Every row comes from one small tree of marks. The marks that hang from a mark follow it in brackets, in alphabetical order. Every link used is in the known rows. Which tree was each row made from?
Known rows
sukuz{geluk{domi{sini{gazu}}}}: [.03,-.18,-.01,-.13,.01,-.34,-.01,.17,-.06,.05,-.01,-.06,-.09,.45,.05,.10,-.10,.20,.03,-.10,-.15,.29,.02,.10,.11,.00,-.02,-.08,-.12,-.09,.15,.10,-.18,-.19,-.16,-.06]
kosif{lekug{kase{sukuz{geluk{domi}}}}}: [.04,.35,.17,.06,.14,-.29,-.05,.05,-.05,-.18,-.10,-.02,-.03,-.15,.02,.16,-.30,.09,.12,-.26,.62,.05,-.09,-.08,-.10,-.02,.02,-.16,.16,.16,-.17,.16,-.17,.05,-.03,.05]
lekug{kase{sukuz{geluk{domi{sini vafi}}}}}: [.03,-.07,.15,.07,.03,-.04,.05,.10,-.16,-.12,.00,-.02,-.18,.09,.00,.07,-.26,.25,.13,-.05,.59,.04,-.16,.16,.01,-.05,-.01,-.04,.06,.07,-.10,.21,-.02,.06,-.03,.07]
vafi{refi}: [-.01,.29,.20,-.11,.15,-.10,-.19,-.19,.05,-.04,-.17,.05,.02,-.48,-.10,-.02,-.39,.22,-.16,-.18,-.16,-.16,.11,-.08,-.23,.03,-.04,-.03,-.12,-.06,.03,-.05,.09,-.09,.07,.02]
gazu{sini vafi{domi{geluk{sukuz}} refi}}: [.05,.28,-.15,.15,.22,.13,-.17,.04,.11,.03,-.02,.07,-.29,-.80,-.02,.09,.29,.11,-.04,.60,-.39,-.25,-.02,-.15,-.20,.02,-.05,.19,-.25,-.19,-.05,-.08,.38,.04,.14,-.02]
geluk{domi{sini vafi{refi}} sukuz}: [.05,-.23,-.16,-.05,-.08,.12,.02,.03,-.06,.16,.10,-.13,-.12,.11,-.20,.56,.06,-.20,-.14,.37,.29,-.19,-.05,.09,-.48,.01,-.10,.05,-.06,-.09,-.25,-.17,.05,.12,-.02,-.15]
vafi{gazu{sini{domi{geluk{sukuz}} refi}}}: [.00,.02,-.11,.04,.02,.21,.07,-.08,.15,.02,-.04,.17,.06,-.38,.09,-.13,.16,-.11,-.02,.08,-.25,-.16,.01,-.13,-.11,.04,.00,-.09,-.02,-.04,-.08,-.22,.12,-.11,.13,.02]
refi{vafi{domi{geluk}}}: [-.07,.12,.06,.02,.06,.05,-.07,.07,-.07,-.14,.00,-.09,-.05,-.19,-.15,.02,-.18,-.02,-.05,-.22,-.25,-.10,-.04,.06,-.10,.01,-.03,.04,.09,.06,.06,-.08,.24,.10,-.07,.05]
lekug{kase{sukuz{geluk{domi}}}}: [.03,.02,.16,-.01,.14,-.15,.00,.06,-.09,-.15,-.05,.03,-.20,-.02,-.02,.04,-.45,.28,.10,-.12,.63,.08,-.07,.10,.07,-.04,-.03,-.09,.01,.07,-.01,.20,-.08,-.08,-.05,.07]
vafi{gazu}: [-.03,.28,-.07,-.06,-.03,.12,-.08,-.05,.06,-.05,-.08,.07,-.15,.11,.12,-.09,-.27,.00,.02,-.31,-.29,-.08,.09,-.05,-.29,.03,.03,-.16,.16,.04,.00,.07,.04,-.23,.09,.08]
kosif{lekug{kase{sukuz{geluk}}}}: [.04,.39,.22,.07,.14,-.30,-.04,-.02,-.04,-.18,-.12,.03,.02,-.08,.08,.09,-.31,.11,.14,-.41,.60,.00,-.10,-.10,.00,-.04,.04,-.14,.17,.15,-.14,.19,-.14,.05,.02,.08]
domi{sini{gazu}}: [.00,-.09,-.03,-.05,-.12,-.23,.19,-.05,-.01,.04,-.10,.13,.24,.39,-.02,.03,.13,.16,.03,-.21,-.06,-.08,.00,.02,.13,-.07,.04,.03,.14,-.05,-.02,.03,-.02,-.05,-.08,.03]
refi{vafi}: [-.05,.32,.08,-.07,.05,-.19,.05,-.09,-.06,-.08,.03,.06,-.03,-.06,.03,.05,-.06,.00,-.15,-.40,.01,-.19,-.03,.04,-.19,-.01,.02,-.09,.07,.08,-.13,-.13,.18,-.05,-.03,.09]
gazu{vafi}: [.01,.37,-.12,.00,.11,-.36,-.11,.01,-.01,.03,.04,.15,-.25,-.15,.10,-.10,.14,.02,-.06,-.05,.18,-.26,.06,-.05,-.14,-.02,.06,.01,-.05,-.05,.03,.14,.06,-.18,.10,.09]
geluk{domi{sini{gazu refi} vafi}}: [-.02,-.24,-.07,-.02,-.17,-.01,.12,.14,-.10,.06,.08,-.03,.02,.04,-.08,.09,.39,.04,-.07,.30,.23,-.04,-.04,.11,-.24,.02,.03,.04,.04,.00,-.17,-.17,-.13,.04,-.08,-.06]
gazu{sini{domi{geluk{sukuz}}}}: [.00,-.09,-.16,.00,.10,-.15,.16,-.01,.08,.06,-.07,.16,.08,-.29,-.13,.08,.12,-.03,-.01,.09,-.01,-.15,.02,-.13,.03,-.04,.01,.07,-.07,-.12,.04,-.19,.16,.09,.08,-.01]
kosif{lekug}: [-.01,.49,.06,-.01,.11,-.39,-.07,-.09,.02,-.08,-.16,.01,.07,-.05,.03,.13,-.22,-.03,.02,-.47,.22,-.09,.03,-.19,-.16,-.03,.07,-.12,.16,.09,-.07,.07,-.15,.04,.05,.04]
sini{refi{vafi{domi{geluk} gazu}}}: [-.04,.09,.22,.05,.08,.07,-.06,-.09,.03,-.10,.00,.02,.06,-.66,.02,-.25,.04,-.03,-.16,-.08,-.19,-.17,-.07,-.03,.01,.08,-.02,-.10,-.05,.04,.00,-.23,.08,-.06,.01,.03]
kosif{lekug{kase}}: [.04,.51,.11,.06,.14,-.35,-.05,-.10,-.05,-.20,-.15,.02,-.02,-.27,.09,.19,-.32,.08,.07,-.34,.39,-.08,-.06,-.14,.01,-.04,.08,-.11,.22,.08,-.23,.15,-.09,.14,.06,.10]
refi{vafi{domi{geluk} gazu}}: [-.07,.16,.02,.07,-.03,.36,-.10,.11,-.05,-.18,.01,-.09,-.10,-.14,-.03,-.05,-.16,-.12,.01,-.16,-.51,-.08,-.05,.07,-.26,.05,-.03,-.06,.18,.09,-.02,-.06,.28,.02,-.02,.07]
sukuz{geluk{domi} kase{lekug}}: [.01,.44,.09,-.19,.04,-.30,-.11,.06,-.03,-.03,-.02,-.15,-.25,.58,.27,.18,-.31,-.03,-.05,-.07,-.25,.65,.22,.00,.57,.04,.04,-.12,-.16,.03,-.05,.22,-.34,-.30,-.15,-.03]
gazu{sini{domi} vafi}: [.01,.36,-.16,.11,.07,-.32,.03,.15,.03,.08,.03,.29,-.13,-.56,.11,-.05,.60,-.02,-.08,.36,.10,-.31,.00,-.15,-.19,.01,.04,.07,-.19,-.12,-.26,-.17,.21,-.12,.16,.07]
kase{lekug sukuz}: [-.13,.36,.23,-.02,.08,-.12,.06,-.23,.07,-.05,-.10,.06,.15,.55,-.04,-.29,-.25,-.01,-.02,-.16,.43,.07,.13,-.08,-.23,-.05,-.02,-.02,.22,.41,.05,-.02,-.25,-.21,-.05,.07]
vafi{gazu{sini}}: [-.01,.33,-.15,-.02,.01,.17,.03,-.06,.09,-.01,-.10,.16,-.19,.06,.19,.03,-.04,.05,.03,-.10,-.46,-.08,.05,-.08,-.33,.02,.05,-.12,.09,-.02,-.10,-.06,.12,-.17,.12,.06]
sukuz{geluk{domi} kase}: [.05,.22,.03,-.24,.05,-.31,-.12,.19,-.05,.01,-.03,-.13,-.31,.35,.20,.28,-.30,.08,-.02,-.24,-.12,.50,.17,.04,.52,.03,.04,-.17,-.27,-.12,.07,.27,-.22,-.28,-.09,-.06]
gazu{sini}: [.00,.27,-.11,-.06,.15,-.24,.12,-.13,.08,.06,-.13,.17,-.14,-.09,.04,.19,.02,.19,-.05,-.06,-.17,-.10,.03,-.11,-.14,-.05,.06,.00,-.04,-.10,-.01,-.11,.11,-.02,.08,.02]
sukuz{geluk{domi{vafi{refi}}} kase{lekug}}: [.00,.46,.14,-.13,-.04,-.08,-.17,.05,-.07,-.03,.04,-.20,-.23,.47,.31,.12,-.17,-.01,-.08,.03,-.27,.62,.16,.01,.38,.06,.03,-.06,-.15,.04,-.14,.15,-.30,-.18,-.10,-.03]
sukuz{geluk}: [.02,.05,.10,-.11,.13,-.41,-.10,-.01,-.02,.03,-.04,.00,-.14,.30,.14,-.06,-.35,.27,.03,-.47,-.17,.19,.03,.00,.21,-.01,.01,-.10,-.16,-.09,.30,.16,-.12,-.19,-.05,.02]

Write each row's tree
[-.06,-.07,.14,.00,-.25,.10,-.01,.11,-.06,-.06,.06,.18,.54,-.27,-.10,-.53,.41,.20,-.09,.01,.30,-.12,.01,-.11,-.06,.05,.00,.11,.05,.04,-.20,-.35,-.10,-.11,.00,.11]
sini{domi{vafi{refi}} gazu}
[.01,.02,.09,-.03,.17,.29,-.32,-.02,.08,-.09,-.17,-.16,-.04,-.62,-.29,.11,-.56,.15,-.05,.12,-.45,.00,.11,-.10,.12,.05,-.12,.13,-.16,-.14,.20,.04,.19,.08,.03,-.06]
vafi{domi{geluk{sukuz{kase}}} refi}
[-.07,-.32,-.04,.08,-.14,-.02,-.01,.17,-.10,-.01,.05,.00,.22,-.10,-.21,-.32,.06,-.16,.06,-.07,.17,-.11,.03,.00,.00,.00,.04,.14,.09,.02,.15,-.03,.05,.26,.07,.06]
sini{domi{geluk vafi}}
[.03,-.20,.06,-.06,-.06,-.12,-.05,.16,-.10,.05,.05,-.09,-.06,.33,.08,.04,.02,.19,.02,.01,-.19,.26,-.05,.13,-.07,.03,-.03,-.02,-.14,-.09,.06,.04,-.12,-.07,-.12,-.05]
sukuz{geluk{domi{sini{gazu} vafi{refi}}}}
[-.01,.27,.00,-.02,.01,.00,-.13,.05,.04,-.07,.00,.16,.12,-.37,-.01,-.36,.24,.36,-.07,.12,-.01,-.11,.05,-.12,-.01,.03,.00,.08,-.04,-.03,-.05,-.11,-.05,-.32,.00,.08]
sini{gazu{vafi{domi refi}}}
[.07,-.39,-.26,.01,-.04,.09,.17,-.14,.10,.11,.05,.02,.25,.25,-.05,.11,.26,-.15,.15,.09,-.09,-.05,.00,.05,.57,-.11,.04,.15,.04,-.13,.20,.22,.16,.17,-.04,-.05]
domi{geluk{sukuz{kase}} sini{gazu{vafi{refi}}}}
[-.03,.07,.07,.09,.04,.69,-.40,.09,.07,-.18,-.19,-.14,-.10,-.62,-.15,-.18,-.54,.09,.05,.15,-.91,.02,.09,-.04,-.31,.12,-.12,.03,.02,-.05,.15,.05,.26,-.01,.07,.00]
vafi{domi{geluk} gazu refi}
[.07,-.20,-.24,-.12,.01,-.07,.08,.04,.04,.14,.08,.03,-.01,.04,-.17,.45,.16,-.09,-.12,.40,.37,-.19,.03,.03,-.22,-.01,-.10,.01,-.09,-.10,-.23,-.17,.00,-.16,-.08,-.13]
geluk{domi{sini{gazu{vafi{refi}}}} sukuz}
[-.10,.20,.22,-.06,.08,-.16,.00,-.06,.03,-.04,-.02,-.03,.02,.72,.01,-.23,-.26,.01,.01,-.03,.33,.32,.10,.00,-.17,-.01,-.08,-.06,.05,.37,.12,.02,-.35,-.30,-.14,.00]
kase{lekug sukuz{geluk{domi}}}
[.00,-.13,-.20,-.11,.13,-.04,.05,-.27,.12,.04,.00,-.07,.03,.33,-.10,.10,-.35,-.19,.07,-.20,-.01,.07,.15,-.03,.47,-.09,.05,.07,.07,.00,.38,.21,-.02,.14,.02,-.03]
domi{geluk{sukuz{kase{lekug}}}}
[-.02,-.50,.08,.03,-.18,.11,.16,-.05,.06,.03,.19,.16,.68,-.51,-.11,-.62,.67,-.01,-.08,.14,.55,-.10,-.06,-.14,.59,.03,.03,.13,-.08,-.01,.03,-.37,-.23,.03,.00,.02]
sini{domi{geluk{sukuz{kase}} vafi} gazu refi}
[-.05,-.05,.25,.10,-.15,.00,-.04,.05,-.05,.01,.06,.15,.29,-.71,.00,-.50,.38,-.10,-.19,.03,.28,-.25,-.03,-.11,-.07,.11,.00,-.04,-.09,.03,-.22,-.35,-.10,-.05,.14,.07]
sini{domi{vafi{gazu}} refi}
[.07,.02,.08,-.12,-.13,-.17,.00,.19,-.09,.06,.06,-.12,-.12,.40,.28,.17,.14,.08,.00,-.06,-.11,.47,.04,.09,.57,.03,.07,-.10,-.23,-.11,-.08,.17,-.24,-.15,-.11,-.07]
sukuz{geluk{domi{sini{gazu refi} vafi}} kase}
[-.03,.11,-.09,-.03,-.09,.28,-.15,.15,-.07,-.02,.05,-.11,-.25,-.12,-.07,.09,-.07,-.02,-.09,.25,-.07,-.03,.05,.08,-.69,.08,-.01,-.04,.02,.04,-.16,-.10,-.01,-.02,.03,-.03]
geluk{domi{vafi{gazu refi}}}
[-.02,-.26,.20,-.04,-.02,-.07,.09,.10,-.01,.07,.05,.02,.12,.41,-.06,-.22,.10,.19,.07,-.15,.52,.10,-.08,.08,-.13,-.01,-.06,-.11,-.08,.14,.18,-.01,-.24,-.20,-.10,-.04]
kase{sukuz{geluk{domi{sini{gazu refi} vafi}}}}
[.02,.39,-.04,-.19,.10,-.18,.03,-.30,.10,.09,-.02,.02,-.04,.34,.09,.33,-.29,-.14,-.15,-.22,.25,.03,.16,-.15,.35,-.04,.00,-.04,-.01,.01,-.13,-.01,-.14,-.20,.02,-.01]
geluk{sukuz{kase{lekug}}}
[-.04,-.13,.13,-.07,.03,-.09,-.01,.15,-.03,.04,.02,-.03,-.07,.46,-.08,-.11,-.17,.15,.10,-.23,.52,.11,-.02,.08,-.28,-.02,-.06,-.13,-.09,.16,.26,.06,-.20,-.19,-.06,-.02]
kase{sukuz{geluk{domi{vafi}}}}
[.04,-.05,.12,.09,-.01,.11,.03,.12,-.14,-.14,.01,-.01,-.21,.12,.06,.05,-.25,.20,.16,-.02,.47,.06,-.15,.17,-.07,-.03,-.02,-.07,.09,.08,-.13,.21,-.01,.02,-.02,.08]
lekug{kase{sukuz{geluk{domi{sini vafi{gazu}}}}}}
[.03,.20,-.11,.18,.22,-.09,-.05,.06,.09,.04,.01,.13,-.25,-.88,.05,-.11,.52,.06,-.06,.54,-.24,-.24,-.06,-.15,.03,.02,.02,.14,-.25,-.17,.03,-.09,.21,.02,.15,.00]
gazu{sini{refi} vafi{domi{geluk}}}
[.05,-.31,-.15,-.14,.01,-.10,.20,-.03,.04,.13,.10,.04,.10,-.02,-.17,.42,.25,-.11,-.19,.30,.45,-.19,-.05,.04,-.09,.00,-.10,-.04,-.08,-.04,-.25,-.32,-.07,-.14,-.14,-.14]
geluk{domi{sini{gazu refi{vafi}}} sukuz}
[-.06,-.24,.01,.11,-.17,.30,-.13,.13,-.05,-.06,.03,.00,.24,-.33,-.15,-.40,.04,-.15,.04,.04,-.09,-.12,.02,-.01,-.18,.05,.00,.09,.06,.01,.03,-.08,.15,.20,.11,.06]
sini{domi{geluk vafi{gazu refi}}}
[.04,-.64,-.16,.22,-.19,.46,.17,-.18,.01,.14,.16,-.09,.13,.21,.01,-.03,.36,-.39,.14,.10,-.19,-.20,-.22,.13,.04,-.04,.03,.12,.16,-.06,.15,.05,.17,.49,.09,-.06]
domi{geluk{sukuz} sini{refi} vafi{gazu}}
[.00,-.10,-.08,.04,-.02,.42,-.06,-.28,.04,.04,.12,-.16,.04,.13,-.06,-.02,-.10,-.19,.03,.04,-.07,.02,.01,.01,.10,-.04,.03,.21,.07,.00,.17,.07,.09,.40,.08,-.03]
domi{geluk{sukuz{kase{lekug}}} vafi{refi}}
[.01,-.46,-.26,.07,-.06,-.06,.20,-.01,.02,.04,.02,.05,.24,.34,-.07,-.14,.29,-.04,.22,.00,-.21,-.06,-.03,.12,.34,-.11,.08,.17,.17,-.07,.34,.26,.11,.22,-.06,.01]
domi{geluk sini{gazu{vafi}}}
[-.02,-.56,.00,.05,-.04,-.03,.28,-.19,.04,.01,.03,.05,.44,.00,-.09,-.22,.38,-.07,.07,-.08,-.18,-.11,-.12,.11,.44,-.07,.06,.11,.13,-.01,.24,.01,.09,.26,-.12,-.01]
domi{geluk sini{gazu refi{vafi}}}
[-.02,-.18,-.04,.01,-.12,-.08,.06,.15,-.12,.08,.05,-.09,-.13,-.02,-.10,.22,.22,-.09,-.11,.28,.18,-.09,-.03,.13,-.31,.03,.01,.01,-.01,-.03,-.17,-.08,-.07,.12,-.02,-.08]
geluk{domi{sini{refi} vafi}}
[-.03,.04,-.20,.13,.01,.51,-.14,.17,.08,-.10,-.15,-.07,-.25,-.18,-.04,-.03,-.23,.02,.15,.16,-.89,.07,.04,-.07,-.16,.04,-.03,.04,.12,-.05,.17,.03,.23,.03,.09,.01]
vafi{domi{geluk} gazu{sini}}
[.00,.05,.03,.02,.11,-.17,.17,-.17,.14,.07,-.06,.17,.21,-.56,.00,-.04,.31,-.09,-.14,.26,.03,-.05,.05,-.20,.37,.01,.02,.06,-.18,-.07,-.11,-.30,.02,.04,.08,-.02]
gazu{sini{domi{geluk{sukuz{kase{lekug}}}} refi}}
[.07,.16,.06,-.11,-.13,.04,-.13,.23,-.09,.03,.01,-.20,-.27,.38,.30,.31,-.08,-.01,.03,-.04,-.37,.47,.06,.12,.30,.07,.03,-.12,-.20,-.13,-.11,.25,-.07,-.13,-.05,-.06]
sukuz{geluk{domi{sini vafi{gazu refi}}} kase}
[.03,-.51,-.18,.19,-.20,.64,.04,-.14,.00,.10,.11,-.15,.10,.26,-.04,.09,.11,-.33,.17,.13,-.44,-.18,-.16,.15,-.24,-.04,-.02,.16,.19,-.07,.10,.13,.36,.53,.09,-.05]
domi{geluk{sukuz} sini vafi{gazu refi}}
[.03,-.12,.07,-.07,.02,-.24,-.03,.15,-.07,.02,.03,-.08,-.15,.16,.13,.12,-.05,.04,-.03,-.07,-.26,.21,-.04,.12,.00,.05,-.04,-.16,-.16,-.06,.04,.03,-.06,-.17,-.12,-.06]
sukuz{geluk{domi{sini{refi{vafi{gazu}}}}}}
[.05,-.51,-.15,.18,-.23,.49,.17,-.14,.02,.14,.16,-.12,.10,.27,.10,.07,.35,-.42,.13,.06,-.19,-.11,-.16,.12,.29,-.04,.07,.10,.12,-.08,.07,.14,.14,.45,.09,-.06]
domi{geluk{sukuz{kase}} sini{refi} vafi{gazu}}
[-.09,.24,.27,.01,.01,.19,-.08,-.04,.02,-.05,.03,-.07,.02,.63,.09,-.30,-.18,-.01,.02,.10,.15,.31,.06,.01,-.37,.03,-.10,-.06,.08,.38,-.01,-.05,-.28,-.26,-.09,.01]
kase{lekug sukuz{geluk{domi{vafi{gazu refi}}}}}
[.02,-.65,-.26,.14,-.15,.19,.20,-.10,-.06,.16,.13,-.16,.06,.58,-.13,.19,.17,-.31,.19,-.03,-.03,-.14,-.16,.16,.03,-.12,.04,.22,.21,-.08,.26,.18,.21,.59,.03,-.05]
domi{geluk{sukuz} sini vafi}
[.04,-.47,-.09,-.02,-.03,-.01,.29,-.34,.14,.11,.03,.03,.44,.24,-.02,.00,.26,-.17,.06,.05,-.02,.05,.00,.00,.82,-.09,.03,.13,.07,-.05,.18,.06,-.07,.18,-.09,-.07]
domi{geluk{sukuz{kase{lekug}}} sini{gazu refi}}
[-.03,.15,-.13,-.02,-.08,.32,-.10,.15,-.06,.00,.04,-.08,-.29,-.17,-.02,.15,.03,-.01,-.08,.35,-.14,-.02,.03,.06,-.69,.08,-.01,-.03,-.01,.02,-.22,-.17,.04,-.01,.05,-.04]
geluk{domi{vafi{gazu{sini} refi}}}
